Each row was made from one walk, in order. Every step used is in the known rows, and no mark comes twice. Write each row's walk.
(in the rows, 128 means zero)
Known rows:
rizisus, nozuvel, lazudat, tebub, vabuz, bunek, biga: [159 126 109 165 125 113 203  75 127 108 136  63 118  68 227 112  50  76
 157 137 163 117 146 197]
lizil, biga, bunek, vabuz, tebub, lazudat, nozuvel: [102  74 114 154 148 100 191  97 114  31 141  74  93 137 170 122  96 131
 110 169 193  94 151 127]
lizil, biga, bunek: [122 109 153 134 144 131 148 112 120  73 164 102 140 112 144 142 114 114
 126 145 201 152 138 123]
tebub, lazudat, nozuvel, rizisus: [ 89 151  88 165 126 136 139 110 150 114 128  86  92 165 115 100 127 149
  87 160 126  68 144 152]
biga, bunek, vabuz, tebub, lazudat, nozuvel, rizisus: [105 135  77 152 149 121 172  92 150  66 133  68  81 162 179  99 101 120
  96 176 163  56 159 121]
tebub, lazudat, nozuvel: [ 94 114 115 146  98 124 152 124 136 105 113 104  82 153 116 109 127 165
  90 130 120 101 154 137]
namalov, rizisus, nozuvel, lazudat, tebub, vabuz: [137 153  68 179 107  95 172  75 146 136 128  93 106  95 165 102  81 135
 126 130 126  94 136 186]
nozuvel, lazudat, tebub, vabuz: [162 123  86 155  88 104 201 123 133 121 110 103 116  78 147 123 112 137
 126 120  71 112 161 170]
lazudat, tebub, vabuz, bunek: [157 131 121 127 132  92 172 117 144 123 130 108 120  75 164 128 105  79
 172 130 125 131 140 163]
tebub, vabuz: [149 107 133 130 125 109 148 131 133 112 149 125 127 116 118 153 120 109
 146 159 108 115 145 150]
namalov, vabuz: [127 117 131 111 126 119 125 120 129 119 151 140 124 129 125 102 146 117
 141 165 122 119 134 164]
lazudat, tebub: [138 145 111 155 134 109 148 122 138 127 114 127 122  95 130 114 124 116
 138  91 114 128 134 140]
lizil, biga, bunek, vabuz, namalov: [136  65 148 103 171 116 152 143  94  77 157  81 173 108 166 121 143 103
 115 161 215 136 156 121]
rizisus, nozuvel, lazudat, tebub: [140 155  91 176 107 132 161  84 139 140 101  95 100 100 191  96  75 142
 109  85 122 121 142 158]
namalov, rizisus, nozuvel, lazudat, tebub, vabuz, bunek: [139 158  70 150 107  99 178  65 146 147 127  77 105  85 208  91  70 115
 144 136 159 112 124 190]
lazudat, nozuvel, rizisus: [118 164 103 169 157 138 104  99 153 128 135  90 107 164 136 115 129 115
 118 153 128  69 129 146]
bunek, biga: [127 116 139 145 149 128 145 124 109  99 142 116 149 121 128 131 120  98
 140 145 158 123 126 142]
namalov, rizisus, nozuvel: [105 161 111 156 147 121 100  79 138 143 147 116 117 146 144 107  97 128
 126 138 181 113 104 140]
namalov, rizisus, nozuvel, lazudat: [109 156  77 151 105 135 132  77 133 150 124  97 112 138 172  89  92 164
 100 134 161 107 114 155]
vabuz, tebub, lazudat: [ 96 114  96 126 102 126 171 122 135 113 108 122 107 121 137 131  96 161
 117 136 111 124 130 121]
bunek, biga, lizil: [126 107 147 143 164 107 149 110 124  88 152 118 145 113 133 126 110  94
 144 162 162 143 141 112]
rizisus, nozuvel, lazudat, tebub, vabuz: [160 135  97 178 103 114 179  90 142 124 122  89  98  90 181 119  70 126
 130 116 101 104 157 181]
tebub, lazudat: [100 116 116 123  95 130 161 141 125 111 124 126 114 128 108 114 126 163
  98 135 128 132 142 132]

Write each row's walk:
[139  86 147 134 173 108 155 121 100  51 173  98 146 120 155 123 126  95
 127 166 216 129 136 132]	lizil, biga, bunek, vabuz
[ 83 143  72 150 128 121 144  86 163 106 132  97  80 158 138  93 116 139
 121 198 104  52 137 175]	namalov, vabuz, tebub, lazudat, nozuvel, rizisus
[124 123 133  80 124 121 129 110 131 129 150 126 124 119 172  91 135  97
 160 170 156 133 124 168]	namalov, vabuz, bunek
[158 121 120 162 142  93 207  61 141  95 142  64 113  65 231 105  40  71
 164 155 169 137 158 165]	rizisus, nozuvel, lazudat, tebub, vabuz, bunek, biga, lizil
[125 120  88 108 123 131 152  95 116 126 129  62 137 132 215  69 109 140
  78 148 213 109 158 124]	biga, bunek, vabuz, namalov, rizisus, nozuvel, lazudat
[127 112  83 123 101 124 150 102 130 161 129  75 137 117 170 111 100 154
 103 163 141 102 143 164]	tebub, vabuz, namalov, rizisus, nozuvel, lazudat
[153 108 139 142 170  71 196  96 140  85 154  99 136  60 171 126  87  47
 193 163 160 148 151 146]	lazudat, tebub, vabuz, bunek, biga, lizil
[110  99 101 135 125 110 185 105 132  59 117  85  75 149 177 110 100 133
 100 148 157  90 169 109]	biga, bunek, vabuz, tebub, lazudat, nozuvel
[146 111 114 115 152 112 163 109 129  82 133 110 120 125 191 128 100  97
 139 143 164 117 142 101]	biga, bunek, vabuz, tebub
[103 129  66 165 157 109 156 101 138  92 121  81  89 165 154 102 111 128
 109 180 124  39 133 149]	bunek, vabuz, tebub, lazudat, nozuvel, rizisus
[132 139 107 151 100 152 139  91 130 139 117  96 103 131 189 106  80 151
 100 121 139 118 135 149]	rizisus, nozuvel, lazudat
[137  89 128 135 177 103 170 101 109  54 156  97 138 111 183 141  98  89
 147 163 201 122 125 119]	lizil, biga, bunek, vabuz, tebub
[160 127  91 123  89 105 202 114 136 128 109  87 115  69 195 110 100 114
 144 126 105 129 148 173]	nozuvel, lazudat, tebub, vabuz, bunek
[135 136  71 132 128 114 171  90 126 126 113  61 133 103 218  54 106 131
  86 110 200 108 166 137]	biga, bunek, vabuz, namalov, rizisus, nozuvel, lazudat, tebub
[147 113 135 115 145 117 152 129 119  79 148 112 124 133 163 111 129  98
 118 146 181 124 155 112]	biga, bunek, vabuz
[155 114  98 148 104 121 179 113 140 152 105  73 124  80 187 113  84 137
 115 112 101 111 175 170]	rizisus, nozuvel, lazudat, tebub, vabuz, namalov
[ 91 115  95 148 105 122 162 105 143 106  97 105  77 147 142 127 100 165
 110 133 107  95 142 127]	vabuz, tebub, lazudat, nozuvel
[113 153  64 145 112 123 150  93 137 176  91  77 135  97 183  71 106 162
  96  93 147 112 135 155]	vabuz, namalov, rizisus, nozuvel, lazudat, tebub
